Known rows, with every step that occurs:
p -> g: [ 47 -22  58  15 -40  -2 -19  27  20 -10 -44  16 -33  29 -10 -23   4 -10
 -47  23 -27]
x -> b -> n: [-10  11 -12  33  -1  34 -39   2  24 -12  16  15  -2 -42 -10 -13   0 -13
 -16 -27  31]
g -> b -> n -> p -> z: [ -3 -56  19 -31  20  -9 -28   4 -41  49   6 -19  26 -21 -32  -6  -2 -11
 -32  49  27]
g -> b -> n -> p -> z -> x: [-15 -51  -1 -54  25 -24   5 -35 -70  55  21 -23  38 -23   0   7  -1   5
   4  17 -39]
x -> b -> n -> z: [ 13   6 -14  42   0  13 -18 -15  21 -22  23   7  29 -14   3  -4 -10 -12
  12 -17  77]
x -> b -> n -> p -> z: [  8 -63   1   6  34   3 -35 -26 -13  12  -2   4  51 -18 -10 -12  17  25
  -1   4 102]
b -> n: [-14  50  39  -8 -34  28 -29 -12  12  -7  21  25  10 -65 -40 -12  -7 -32
 -46 -24   1]
p -> b -> n -> z -> g -> x: [-34  67 -25 -16   1  43 -10  17  26 -25  30   2 -86   5  10  36  -3   8
  55  11 -48]
g -> x -> b -> n: [-13  37 -60  32   2   7 -19  11  31 -10  17   8 -23 -29  -3 -23  -5   8
  27 -21  26]
z -> x -> b -> n: [-25  25 -35   5   3  23  -5 -37   0  -9  22  16  12 -54  16   4  -1   3
  12 -61 -31]
p -> z -> x: [  6  23  31   4 -16 -35  23 -56 -10  -2 -20   8  58  24  -4 -30   3  14
 -26 -30 -70]
p -> b -> n -> z: [ 14  15   4   5 -22  65 -78  -1   2  -9  37  15 -29 -12 -15  15  -6 -22
  12   4  12]
n -> p -> z: [ 41 -35  43  -2  -9 -30   4 -18 -26  -6 -22  -2  79  48 -29 -19  14  10
 -57   9  46]
z -> g -> x: [-21  89   7  -3 -25 -13  66  29  24 -34 -26   5 -27  37  -8   3   1  -4
 -24 -10 -80]
g -> x -> b: [ 22  18 -60  65  -8 -11  22  17  28 -33 -14  -1   8  48   7 -40   2   6
  -1 -17  -4]
z -> x -> b -> n -> p: [ -1 -10 -34 -24  14  14   5 -43 -40   3  23   8  39 -36  20  32   6  13
  10 -52  28]
g -> b -> n -> z: [  8   1  -1   5 -16  12 -14  22 -16  26  29 -12   2 -12 -21   1 -31 -52
 -13  27  -4]
p -> z -> g -> x -> b -> n: [-59  44 -27   3  39 -11  18  11  58 -11 -11   1 -35  -6  16 -13   8  40
  43   4  -5]
x -> b: [ 28 -21 -11  62 -15  16  -1   8  16 -37 -24   9  17  33 -10 -28   7  -9
 -46 -25   1]
z -> b -> n -> p -> g -> x: [-12  -1  16 -50  28 -17  -8  -4 -16  61 -15  -8 -36 -21   6  35  23   3
  42  33  61]

Rows:
[-32 -14  31 -70  17  26  24  45 -34  30   5 -19 -29 -25 -20  53  -9 -26
 -40  27 -31]
z -> g -> b -> n -> p
[ 25 -61 -22  13  22 -37  28 -49 -42 -14 -29 -12  85  59  27 -11  20  39
  -5 -28  21]
n -> p -> z -> x -> b
[ 29 -82   8 -11  19  16 -49  24  -3  15  -8   7 -26 -17  11   9  16   9
  15  22  90]
x -> b -> n -> p -> g
[  2  -9  45 -28   4  -8 -33 -28 -20  16  11  11  57 -29 -37  -8  12   1
 -26   4  78]
b -> n -> p -> z
[  0  61   9 -15 -33  -7   5 -50  -8  -5  52  14  45 -42   2  16 -15 -17
  21 -49 -15]
b -> n -> z -> x
[ -7 -65  47 -33  25 -18  58  30 -36  17 -56 -35  10  67  -9  19   4  -1
 -53  53 -38]
n -> p -> z -> g -> b
[  1  -6 -34  24   6   4 -40  30  47   0  -4   6 -77 -15  20 -29   2  19
  53  17  20]
p -> g -> x -> b -> n
[-14  12 -13 -21 -11 -10  16 -17 -36  30  45 -17  24 -23   8  13 -33 -37
  11  -5 -58]
g -> b -> n -> z -> x
[ 40  -2 -33  51 -15 -22  45 -32 -11 -42  -8  -3  65  58  33   1  -6  -3
   5 -49  -6]
n -> z -> x -> b
[-56  23  32 -43   4  37  24  42   9  19   5  -3 -66 -42 -19  28 -10 -38
 -37  21 -90]
z -> g -> b -> n
[ 10 -22 -17  43   9 -26  19 -51   1 -15 -33   1  52  47  22 -33  12  27
  -8 -35 -42]
p -> z -> x -> b
[-29 -38  20 -20  52   9  18  -3   3  -3 -16  -1   8  -8   6  26  24  32
   5   8  65]
x -> b -> n -> p -> z -> g
[  6  26 -13 -16 -17  48 -48 -39 -21  -5  52  13 -24 -26   9  29  -4  -9
  36 -27 -61]
p -> b -> n -> z -> x
[ -5 -23 -31   9  41 -37  68  10   7 -27 -44 -22  19  85  23   0  22  49
  19  13  26]
n -> p -> z -> g -> x -> b
[ 14  39  34  15 -36   8 -20 -13  10 -13  39  15  28 -33 -25   1 -13 -32
 -10 -13  48]
b -> n -> z
[-13  45 -36  32   8  -3  65  34  41 -41 -35  -6 -30  57  18  -3   6  17
   0 -19 -44]
z -> g -> x -> b
[ 31  22   6  22 -37 -27  -2  35  29   0 -33   4 -50  46  -2 -37  -3   5
   3  24 -38]
p -> g -> x
[ -7 -46  36 -27  -8  13 -53  55   4  50  -6  -6 -80 -37 -13 -11 -12 -34
 -13  58 -50]
p -> g -> b -> n
[-30 100   9 -18 -16 -12  50  13  36 -19  18   1 -15 -11   3  26 -13   2
  41  -9  -5]
b -> n -> z -> g -> x
[-20   1   4 -14 -11  27 -29  21 -10  29  22  -1 -16 -47 -35  -7 -24 -42
 -47  21 -47]
g -> b -> n
[ 24 -10 -40  40   6 -22 -25  30  44   4   3  -7 -38  15  35 -19  -7  16
  91  29  66]
p -> g -> x -> b -> n -> z
[ -8   4  25 -54   5 -24   3 -68 -45  19  20   8  68 -42  -4   7  10  21
   0 -25  18]
b -> n -> p -> z -> x
[ 37 -66  31  12 -25  -5 -15  61  -4  24 -49 -15 -59  45 -10 -29 -11 -33
 -49  62 -78]
p -> g -> b
[ 16  -6   2 -32 -11 -15 -30  21  -5  17   6   3 -37 -23  -3   0   0  14
  32  30  46]
b -> n -> p -> g -> x
[ 15 -68 -10 -31  19  -2 -15 -19 -28  14  -6   5 -16 -22  41  27  17  25
  42  -8  30]
z -> x -> b -> n -> p -> g
[ -2  36 -44  51  -1 -24  85  30  36 -50 -24 -14   9  90  33   8  -1  12
  34  -8  -5]
n -> z -> g -> x -> b
